Each row was made from one walk, in order. Every step used is in the known rows, and no mark comes twice. Write each row's walk.
Known rows
fekam -> pilasar -> vuli: [ 1.48  1.41 -3.26 -0.36 -0.42 -2.40 -0.10  1.84  0.92  4.46 -0.21 -0.76
 -0.69  1.24  1.65 -3.31 -0.18 -3.19  0.57 -0.09  1.56 -4.90  0.02]
zenen -> vuli -> duzo -> sebo -> deku: [ 0.24 -1.73 -1.13 -1.05 -1.18 -0.89 -1.12 -3.66 -1.91  2.18  1.92 -0.13
  4.71 -2.47 -0.24  2.98  0.77  2.47  3.06  2.83  0.14  1.39 -0.35]
vuli -> duzo -> sebo: [-2.87 -4.00  0.44 -0.51  2.55  1.80 -3.49 -1.40  0.27  0.26  0.81  0.76
  4.12 -1.33 -0.81  3.79  0.90  1.72  0.71  2.09 -0.01  0.75 -2.10]
zenen -> fekam -> pilasar -> vuli -> duzo: [-0.62  2.29 -1.33 -0.57 -1.30  1.72  0.64 -1.78  0.46  1.14 -2.50 -3.98
 -0.25  0.36  3.26 -0.12 -0.63 -0.41 -0.32  0.56  2.10 -3.48 -3.28]
zenen -> vuli -> pilasar -> fekam -> duzo -> sebo -> deku: [-0.76 -1.28 -1.54 -0.24 -2.40 -2.11 -2.51 -2.81 -1.18 -0.01  0.80  1.01
  4.68 -2.16 -1.92  1.20  0.67  1.21  3.99  1.87 -0.47 -1.01  1.54]
fekam -> duzo -> vuli: [-0.92  0.38 -1.56  0.48  1.95  3.98 -1.94 -0.14  0.18 -1.08 -4.54  0.87
  0.01  0.00  2.89  0.58 -2.65 -0.67 -0.57 -3.39 -1.20  2.88  1.10]
fekam -> pilasar -> vuli -> duzo -> sebo -> deku: [ 0.64 -1.47 -2.96 -1.88 -1.77 -0.67 -3.73 -3.89 -1.26  2.19  0.93 -0.39
  5.80 -1.91 -0.15  2.46  1.99  1.07  4.38  3.28  0.57 -1.32 -0.54]
fekam -> zenen -> vuli: [ 1.17  2.00  2.09  0.96  1.19 -1.27  6.64  3.64 -1.95  2.94  3.91 -0.81
 -4.25  3.55  1.46 -3.58  0.16 -2.09 -1.48 -0.64  0.18  0.90  1.09]
pilasar -> fekam: [ 1.15  1.28  0.68  0.74  2.12 -3.78 -2.76  5.30 -0.21 -1.07 -2.58  1.74
 -0.91 -1.33 -2.23 -3.36 -0.83  2.13 -0.60 -0.22 -2.27  0.58  3.08]
duzo -> vuli -> zenen -> fekam -> pilasar: [ 0.88  4.99  1.02 -1.40  1.62 -1.95  5.63  2.67  2.18  0.87 -0.83 -1.45
 -5.03  5.17 -0.08 -0.47 -1.81 -0.86  0.05 -4.71  0.43  0.36  0.04]
zenen -> vuli -> duzo -> sebo: [-3.31 -3.46  0.44 -0.03  1.83 -0.18 -1.02 -1.35  0.74  1.48  2.04 -0.56
  2.86 -0.96  0.34  3.08 -0.74  1.09  1.05  1.19  0.39 -0.22 -2.71]
zenen -> fekam -> duzo -> vuli -> pilasar: [-0.96 -1.03 -1.41 -1.11 -0.58  4.13  0.13 -2.93  0.27 -2.17 -3.52  1.37
 -0.34  0.74  0.71  0.88 -2.09 -1.43 -2.90 -2.44  0.89  0.51 -0.19]
duzo -> vuli -> zenen: [ 3.11 -0.12  1.01 -0.74  2.07 -0.37 -1.76  1.16  1.26 -1.39  0.27  3.73
 -7.05  0.56 -0.13  0.11 -0.83 -0.46 -1.03 -4.61 -1.38  3.70 -0.02]
vuli -> duzo -> fekam: [-1.61 -3.23  0.05  0.72 -2.50  0.93  0.28 -0.67  2.36 -3.83 -2.32 -1.92
  3.67 -3.31  0.18 -0.42 -1.99  0.34 -4.01  1.04  1.88  0.76  0.52]
zenen -> vuli -> pilasar -> fekam -> duzo -> sebo: [-4.47 -2.47 -0.18  1.37  0.66 -1.23 -3.31  0.35  1.67 -1.26  0.42  1.09
  2.84 -0.63 -1.83  0.99 -0.53 -0.29  2.49 -0.04 -0.55 -2.86 -0.44]
pilasar -> fekam -> duzo: [-2.15  2.99  0.44  2.13  0.64  0.08 -1.89  2.94  0.82 -2.15 -5.23 -0.75
  0.56 -0.57  0.36 -1.79 -1.12  0.68  0.67 -0.37 -0.67 -0.79  1.91]
deku -> sebo: [ 2.50  0.86  0.62 -0.25  1.38  0.05  0.99  1.14 -0.85  5.23 -3.11 -1.82
 -3.39  1.42 -0.33  0.70 -0.14  3.30 -3.69  0.78 -1.96 -0.59  1.90]
duzo -> vuli -> pilasar -> fekam: [ 1.48 -2.61 -1.22 -0.83  0.38 -2.60 -5.51  1.77 -0.02 -3.51 -3.07  3.83
 -0.48 -1.78 -3.03 -2.79 -1.54  0.39 -1.12 -1.82 -2.07  0.27  2.72]
zenen -> fekam -> pilasar -> vuli -> duzo -> sebo -> deku: [ 0.84  0.61 -2.19 -1.43 -1.51  0.23 -1.09 -3.82 -1.81  2.10  0.95 -1.30
  4.66 -1.04 -0.01  2.87  1.61  1.96  3.90  2.52 -0.27 -0.91 -1.37]
sebo -> deku: [ 3.56  1.54 -1.40 -1.57 -0.91 -1.53  1.05 -0.66 -2.71  2.75 -0.47  1.20
  2.21 -1.42 -0.13 -0.54  1.14  2.09  0.55  2.11  0.39  2.66  3.16]
vuli -> zenen -> fekam -> duzo: [-1.29  6.04  2.62  1.51  0.47  3.17  5.00  0.53  1.22 -1.13 -2.46 -2.00
 -5.17  2.37  1.82  1.21 -0.62  0.33 -1.03 -2.31  0.20  0.84 -1.83]
zenen -> vuli: [-0.07  0.99  0.13  0.42  0.71 -3.54  5.22  2.41  0.25  4.41  1.37 -0.78
 -2.50  1.19  1.61 -2.24 -2.64 -0.59 -1.65 -1.16  1.21 -0.28  0.66]
fekam -> zenen -> vuli -> duzo: [-0.81  0.62  2.18  0.18 -0.31  1.67  3.79 -0.47 -1.43  0.07  0.81 -2.95
 -1.75  1.28  2.84 -0.93 -0.28 -0.33 -1.66  0.82  1.81  0.89 -1.53]

Write each row's walk
[-2.55 -2.86  1.59  0.19  2.14  1.46 -0.29 -0.63 -0.72  0.49  3.88 -0.48
  1.49  0.56  0.17  2.37  1.26  0.33  1.04  1.50 -0.26  0.59 -2.41]
fekam -> zenen -> vuli -> duzo -> sebo
[-2.48 -2.39  1.84  0.94  2.07 -0.27 -2.39  0.91 -0.76 -1.33  2.91 -0.26
  1.39 -0.23 -1.05  1.21  1.03  1.11  1.92  1.16 -1.67  0.15 -1.73]
pilasar -> fekam -> zenen -> vuli -> duzo -> sebo
[ 1.55 -0.68  2.20  1.36  0.21  1.52  3.60  3.78 -0.94 -3.05  2.53  0.46
 -0.39  1.76 -1.25 -3.47  2.19 -2.40 -3.52  0.93 -0.38  2.39  3.16]
duzo -> fekam -> zenen
[-0.35  5.21  0.56 -1.14  1.72 -2.09  7.74  3.31  1.38  3.45 -1.63 -3.10
 -0.77  5.30  0.11 -1.25 -1.67 -0.06 -0.58 -1.60  1.92 -1.00  1.29]
zenen -> fekam -> pilasar
[-2.42 -1.24 -1.19 -0.25  1.39  1.49 -2.13 -1.60  0.55  1.47  1.05 -1.49
  2.75  0.15  0.42  3.06  0.87  0.26  1.97  1.07  0.01 -2.83 -4.16]
zenen -> fekam -> pilasar -> vuli -> duzo -> sebo
[-0.65 -3.27 -1.77  1.47 -3.69  0.98 -2.05 -1.37  2.11 -3.20 -1.46 -1.97
  2.85 -4.44  1.34 -1.01 -1.47 -0.96 -3.36  1.11  1.17 -1.58 -0.77]
pilasar -> vuli -> duzo -> fekam
[ 1.35 -1.26  1.04  1.61 -1.88  3.50  0.27  0.86 -1.23 -4.22  1.73 -1.31
 -0.07 -0.20  0.70 -2.78  2.53 -2.65 -2.92  1.78 -0.16  0.37  0.36]
pilasar -> vuli -> duzo -> fekam -> zenen
[-0.22  0.03 -1.24 -0.32 -0.25  0.93 -1.75 -2.27 -1.64  1.60  0.17  1.09
  5.31 -1.31 -0.57  2.64  1.70  1.66  3.65  2.64 -0.60  1.54  1.43]
fekam -> duzo -> sebo -> deku
[ 1.17  1.43  0.90  0.28  1.29  1.81 -1.75  0.12  1.73 -2.59 -1.61  2.08
 -6.07  0.62  1.23  0.80 -1.22 -1.27 -0.11 -4.88 -1.07  2.77 -0.67]
fekam -> duzo -> vuli -> zenen
[ 0.98 -1.02  0.15 -0.85 -0.85  0.63 -0.04 -2.98 -3.35  0.97  3.46 -0.01
  3.59 -0.76 -0.03  2.05  2.73  1.50  3.20  3.18 -0.50  2.05  0.07]
fekam -> zenen -> vuli -> duzo -> sebo -> deku
[-3.94 -2.82 -0.15  0.84  1.35  0.17 -5.21  0.35  1.45 -2.19 -0.73  2.04
  3.76 -0.83 -2.70  1.53  0.54  0.22  2.10  0.81 -1.19 -1.99  0.05]
vuli -> pilasar -> fekam -> duzo -> sebo
[ 3.00 -0.83  1.57 -0.08  1.36  0.64 -2.37  3.33 -2.80 -4.38  0.69  3.43
 -2.87  1.55 -2.86 -3.87  2.27 -1.47 -1.43 -0.61 -2.64  1.80  2.90]
duzo -> vuli -> pilasar -> fekam -> zenen
[-0.47 -1.42 -1.47 -0.71 -1.76 -0.53 -4.47 -2.72 -1.45 -1.17 -0.43  2.22
  5.51 -2.43 -2.61  1.66  1.86  1.71  3.71  2.55 -0.69 -0.28  1.87]
vuli -> pilasar -> fekam -> duzo -> sebo -> deku
[-0.06 -2.57 -0.68 -1.37 -1.88 -2.67  3.40 -1.04  1.06  2.34  1.46  1.12
 -1.29  0.61 -0.55 -1.94 -1.84 -2.10 -3.27  0.08  3.43 -2.30  0.27]
zenen -> vuli -> pilasar
[ 1.60  2.25 -1.01  0.52 -1.36  1.51 -1.37 -3.16 -1.55  0.69  1.63  0.97
  0.22 -1.22 -0.16  3.16  2.60  1.00  4.04  0.92 -1.84  0.14 -1.41]
pilasar -> vuli -> zenen -> fekam -> duzo -> sebo -> deku
[ 1.16 -4.39 -2.05 -2.29 -0.08  1.05 -2.31 -1.94  0.24 -0.69 -1.42  3.74
  0.05 -0.22 -0.96 -0.37 -1.30 -1.59 -3.39 -1.63  1.01  0.94  1.27]
duzo -> vuli -> pilasar
[ 2.50  0.68 -0.55  0.30 -2.08 -3.84 -0.35  1.69  3.64 -0.56  2.03  0.17
 -5.40  0.36 -0.44 -2.60  0.24 -3.72 -0.16 -2.37  1.38 -3.57 -0.68]
duzo -> fekam -> pilasar -> vuli -> zenen
[ 1.62 -1.46 -1.38 -1.21  0.63 -1.21 -1.60 -1.13 -2.38  2.81  1.84  2.78
  4.54 -1.62 -1.82  1.97  2.16  2.26  2.65  2.80 -1.05  2.32  1.80]
duzo -> sebo -> deku
[ 2.97  1.99 -0.17 -0.45 -0.52 -3.47 -0.42  1.60  2.66  1.65  1.91  0.66
 -6.91  1.55  0.15 -2.30  0.72 -3.15  0.92 -2.23  1.30 -3.61 -1.30]
fekam -> pilasar -> vuli -> zenen
[-0.50  1.20  2.54  0.84 -0.34  0.08  1.89  0.83 -1.39 -1.63 -0.14 -2.79
 -1.96  0.50  1.65 -2.04 -0.39  0.49 -0.61  0.61  0.25  0.33 -0.86]
pilasar -> fekam -> zenen -> vuli -> duzo
[-2.38 -2.84  0.23  1.20 -3.47 -0.95  2.74 -0.53  2.70 -2.65 -0.88 -3.35
  2.58 -2.82  1.31 -1.01 -3.40 -0.44 -3.57  0.08  2.14 -0.17 -0.01]
zenen -> vuli -> duzo -> fekam
[ 2.21  5.06  3.30  0.38  1.89  0.17  6.27  2.30  0.34  0.40  0.74  0.15
 -7.72  2.67 -0.44  0.19  0.02  1.33 -2.49 -2.59 -0.88  2.39 -1.59]
vuli -> zenen -> fekam
[-0.49  6.11  1.44  2.20 -0.44  3.43  3.00 -0.12  0.88 -0.48 -2.03 -1.90
 -5.74  1.48  2.59  0.60 -0.20 -0.83 -0.45 -2.28 -0.41 -1.14 -2.89]
pilasar -> vuli -> zenen -> fekam -> duzo
